Known rows, with every step that occurs
b-l-s-m-v-r-y: [ 2.302 -1.564  3.120 -0.701  4.623  1.435  1.266 -0.644  1.164  0.988
 -1.882 -1.511  3.622 -0.169  1.249 -4.705 -2.505 -2.755 -0.475  0.878]
h-m-v-b-l: [ 1.508 -2.285 -3.478 -1.244 -4.201  1.886 -2.304  0.248  0.019  1.648
  2.594  1.594 -1.385 -0.903  2.137  2.917  1.987 -1.117 -3.419 -2.675]
y-r-v-b-l-s-m-h: [-1.849 -0.295 -3.224  1.506  1.535 -0.228  3.232 -0.251  1.369  0.507
  2.231 -2.698  2.201  1.372 -2.726 -0.452  2.974 -3.653  0.126  1.753]
m-v: [-2.214 -0.603  2.813 -4.848 -4.162  2.806 -1.852 -0.964 -2.288  0.900
  0.509 -2.030 -2.314 -1.281  1.603  2.212 -0.658  2.365 -0.696 -0.726]
l-y-r-v-b: [-0.756  2.736  0.461  2.554  0.102 -4.570  3.923 -0.508  4.697 -0.262
 -1.960 -2.318  2.975 -0.630 -3.988 -0.117  1.582  2.418  2.054  0.592]
l-y-r-h-m-v: [ 1.336 -0.837  4.676  2.611  0.743 -5.071  3.088 -0.772  0.489 -0.610
 -1.710  0.741 -0.080 -1.884  4.452 -1.695 -3.797  1.011  2.797  3.299]
y-r-v-b-l: [-0.635  2.459 -5.907  1.901 -1.162 -0.898 -0.174 -1.696  0.207 -0.950
  1.633  0.256 -0.360  0.233 -3.527  0.991  1.445 -0.810  1.494 -0.914]
m-v-b: [-1.973 -0.963 -1.225 -3.880 -5.812  1.831 -0.241  0.918  1.053  2.222
  0.355 -2.590 -0.663  0.170  1.910  3.278  1.989  1.360 -2.537 -2.812]
m-v-b-l-y-r: [ 1.120  1.288 -0.312 -1.043 -0.606 -0.307  4.491  1.847  1.253  1.548
  0.071  0.870  1.580 -0.681 -0.693 -1.130  0.309 -1.813  2.165 -2.896]
y-r-h-m-v: [ 0.640 -1.881  0.619  1.404 -2.989 -2.070  0.061 -1.091 -2.178 -0.461
  0.043  0.838 -2.903 -1.683  5.821  1.269 -3.355 -0.160  1.253  3.984]
s-m-v-r: [-1.407 -3.585  1.204 -4.061 -2.719  2.046 -3.430  0.774  0.705  0.363
  0.078 -1.476 -0.477 -0.213  0.387  2.313 -0.454 -2.815 -2.016  2.844]
b-l-y: [-0.320  1.913  4.744 -1.085  5.378  1.656 -1.627  0.678 -1.763 -1.412
 -0.050  1.142  0.150 -1.138 -4.495 -3.063  0.117  3.073  0.888 -2.377]
r-y: [-0.813  1.676  5.346 -0.827  1.437 -0.233 -3.449  1.488 -0.791  0.932
 -3.020 -1.526 -0.488 -1.834  0.246 -2.273 -0.464  5.584 -0.245  1.457]
b-l-y-r-v-m-h: [ 1.874  6.469  1.541  1.696  2.915 -0.318  0.619  1.076 -1.240  0.127
  0.309  1.271  1.897  1.185 -5.415 -2.837  0.808  0.052  5.098  0.460]
s-m-v-b-l: [-2.634 -2.913 -2.707 -1.826 -3.578  3.014 -3.664  1.512  1.195  2.560
  2.100  0.094 -1.414 -0.540 -0.070  3.605  2.708 -2.191 -3.365 -2.433]
y-r-v-m-h: [-0.603  4.897 -0.859 -0.972 -2.805  1.159 -1.525  0.729 -2.249  0.152
 -0.390 -0.910 -0.295  1.454 -2.615  1.260  1.098  0.183  2.578  2.961]
y-r-v-b-l-s-m: [-1.548  0.291 -3.398  3.382  1.489  0.265  0.796 -2.423  2.753 -1.058
  0.163 -2.565  2.354  0.113 -4.155  0.652  1.611 -2.748 -0.863  0.613]
y-r-h-m: [-0.268 -1.280  0.468  2.509  0.048 -2.072 -2.623  0.331 -2.886 -2.629
 -1.041  1.675 -3.348 -0.988  2.306  0.680 -2.491  0.907  0.411  5.182]
y-r-h-m-v-b-l: [ 2.092 -1.384 -5.494  2.556 -2.718 -2.023  1.141 -0.182 -1.228  0.311
  1.734  3.201 -2.247  0.158  4.900  0.923 -0.915 -3.148  0.479  0.063]
l-y-r: [-0.609  1.763  6.081 -0.790  1.828 -0.225  1.366  2.297  0.121 -2.241
 -2.627 -0.052  0.832 -1.502 -2.751 -1.211 -0.721  1.579  2.686  2.148]
s-m: [-4.476 -2.514  3.042 -1.676 -0.575  2.643 -7.194  1.504 -0.203 -0.381
 -0.437 -1.103 -2.220 -2.013 -2.261  3.603  1.835  1.392 -2.902  2.879]

Rows
[ 1.889 -1.726 -3.877  2.646  0.265 -0.317  5.059 -2.035 -0.786 -0.889
  0.704  0.182  0.965  0.755  5.073 -1.222 -2.207 -2.556 -0.935 -1.104]	y-r-h-m-v-b-l-s
[ 0.289  2.572 -0.953  2.481  3.525 -2.381  0.160 -2.018  3.537  0.176
  0.362 -0.706  1.806  0.485 -5.129 -1.459  2.246  3.653  0.235 -3.840]	r-v-b-l-y
[ 0.102 -1.139 -0.690 -2.119 -0.049 -0.677 -0.053 -1.456 -2.887 -1.468
  0.327 -0.516 -1.864  2.743  3.250 -1.020 -3.405  1.250  0.378  0.573]	m-v-r-h
[-0.960  3.021  4.389  1.804  2.144 -3.421  2.561 -1.946  1.832 -1.670
 -1.588 -1.806  1.931 -1.698 -3.970 -1.247 -1.109  3.134  4.245  2.028]	l-y-r-v
[ 1.673 -2.476 -3.057  1.555  1.295  0.645  2.337 -3.236 -0.737 -0.151
  1.158 -0.323  0.682  1.364  4.885 -0.809 -1.058  0.604 -3.370 -3.506]	r-h-m-v-b-l-s
[ 0.448  2.356 -0.034  0.435  2.318  0.112  2.470  3.058  1.025 -0.998
 -1.261  1.952  1.134  0.548 -3.982 -1.484  1.203 -0.592  1.659 -1.425]	v-b-l-y-r
[-1.465  2.294  1.842 -4.725 -2.118  5.179 -4.847  4.157 -3.368  1.319
 -0.622  0.054 -1.717  2.197 -1.398  1.747  2.774  2.100 -1.281  0.389]	v-m-h
[-0.435 -0.821  0.546  0.487 -0.658 -0.485  1.887  2.746  3.820  2.261
 -0.403  0.798  1.226 -1.166 -1.746  0.888  1.725 -4.287  0.856 -0.063]	s-m-v-b-l-y-r
[ 3.240 -0.359 -0.507  0.871 -1.808 -1.596  3.854  2.002  2.399  1.507
  0.188  2.686  1.914 -1.579  1.232  0.206  0.415 -2.894  0.498 -0.745]	h-m-v-b-l-y-r
[ 0.584 -1.281  0.205 -5.291 -2.844  2.177 -0.394 -0.081 -1.943 -0.494
  0.248 -1.068 -0.165  0.465  1.331  0.771 -1.589 -0.728 -0.483  0.027]	m-v-r
[ 2.262 -1.015 -0.606  3.432  1.926 -3.888  0.989 -1.039  2.057  1.844
  0.967  1.996  0.058  0.630  3.430 -1.573  0.144  1.842 -0.842 -2.928]	r-h-m-v-b-l-y
[-3.965 -3.466  0.755 -2.855 -2.809  3.360  0.813 -0.090  3.881  1.760
 -1.070 -5.060  2.184  0.048  1.327  3.761  2.239 -0.349 -5.080 -1.791]	l-s-m-v-b
[ 2.811 -0.205  2.476  3.735  2.697 -3.789  2.562 -0.770 -1.397 -0.505
  0.703  3.283 -0.638 -1.697  3.258 -3.340 -4.162 -0.891  3.725  1.539]	b-l-y-r-h-m-v
[ 2.421 -3.206  0.038 -3.344 -3.557  1.346 -1.386 -0.217 -0.730 -0.459
  0.299  0.818 -0.381 -0.705  3.410  1.803 -1.336 -1.493 -2.094  1.906]	h-m-v-r
[ 2.465  0.324 -1.645  5.340  4.295 -4.161  1.325  2.187  1.402 -1.644
 -1.063  4.302  0.284  0.664  0.074 -2.412 -0.095  0.178  0.834  1.134]	v-b-l-y-r-h-m
[-0.849  1.661 -4.972  1.231 -0.058  0.159 -2.967 -2.714  0.098 -0.446
  1.991 -0.175 -0.404  0.515 -3.619  1.060  2.754  2.368 -1.070 -3.036]	r-v-b-l
[-2.949 -1.896  3.379 -2.764  4.604  5.086 -1.520  0.938 -3.055 -0.455
  1.932 -1.556  0.176  0.559 -2.340 -0.921  1.705 -1.175 -2.327  1.006]	b-l-s-m-h
[-0.587  5.082 -1.034  0.610 -3.156  1.356 -3.753 -1.452 -0.735 -1.470
 -2.239 -0.460 -0.019 -0.284 -3.848  2.067 -0.117  0.637  2.078  1.531]	y-r-v-m
[ 0.952  1.937 -1.288  2.112  1.579 -3.143  5.425  0.156  0.572  0.637
 -0.002  1.110  0.720  1.762  1.413 -2.922 -1.840 -0.412  3.178 -2.635]	m-v-b-l-y-r-h
[-0.514 -2.797  1.314  0.337 -2.294 -1.154 -2.713 -2.177 -2.044  0.238
  0.721  0.296 -3.288 -1.183  5.768  1.766 -2.398  2.913 -1.296  1.559]	r-h-m-v
[-1.067  0.401 -3.604 -2.022 -0.170  3.542 -3.384  1.591 -1.822 -0.183
  0.722  1.307 -1.492  0.934 -2.315  1.850  3.117  1.411 -2.614 -2.955]	v-b-l
[ 0.263 -2.825 -0.366  0.026  5.306  1.791  0.511 -2.625 -1.538 -2.121
  1.030 -0.694  0.668  2.585  1.579 -2.821 -3.414 -2.873 -0.702 -0.168]	b-l-s-m-v-r-h
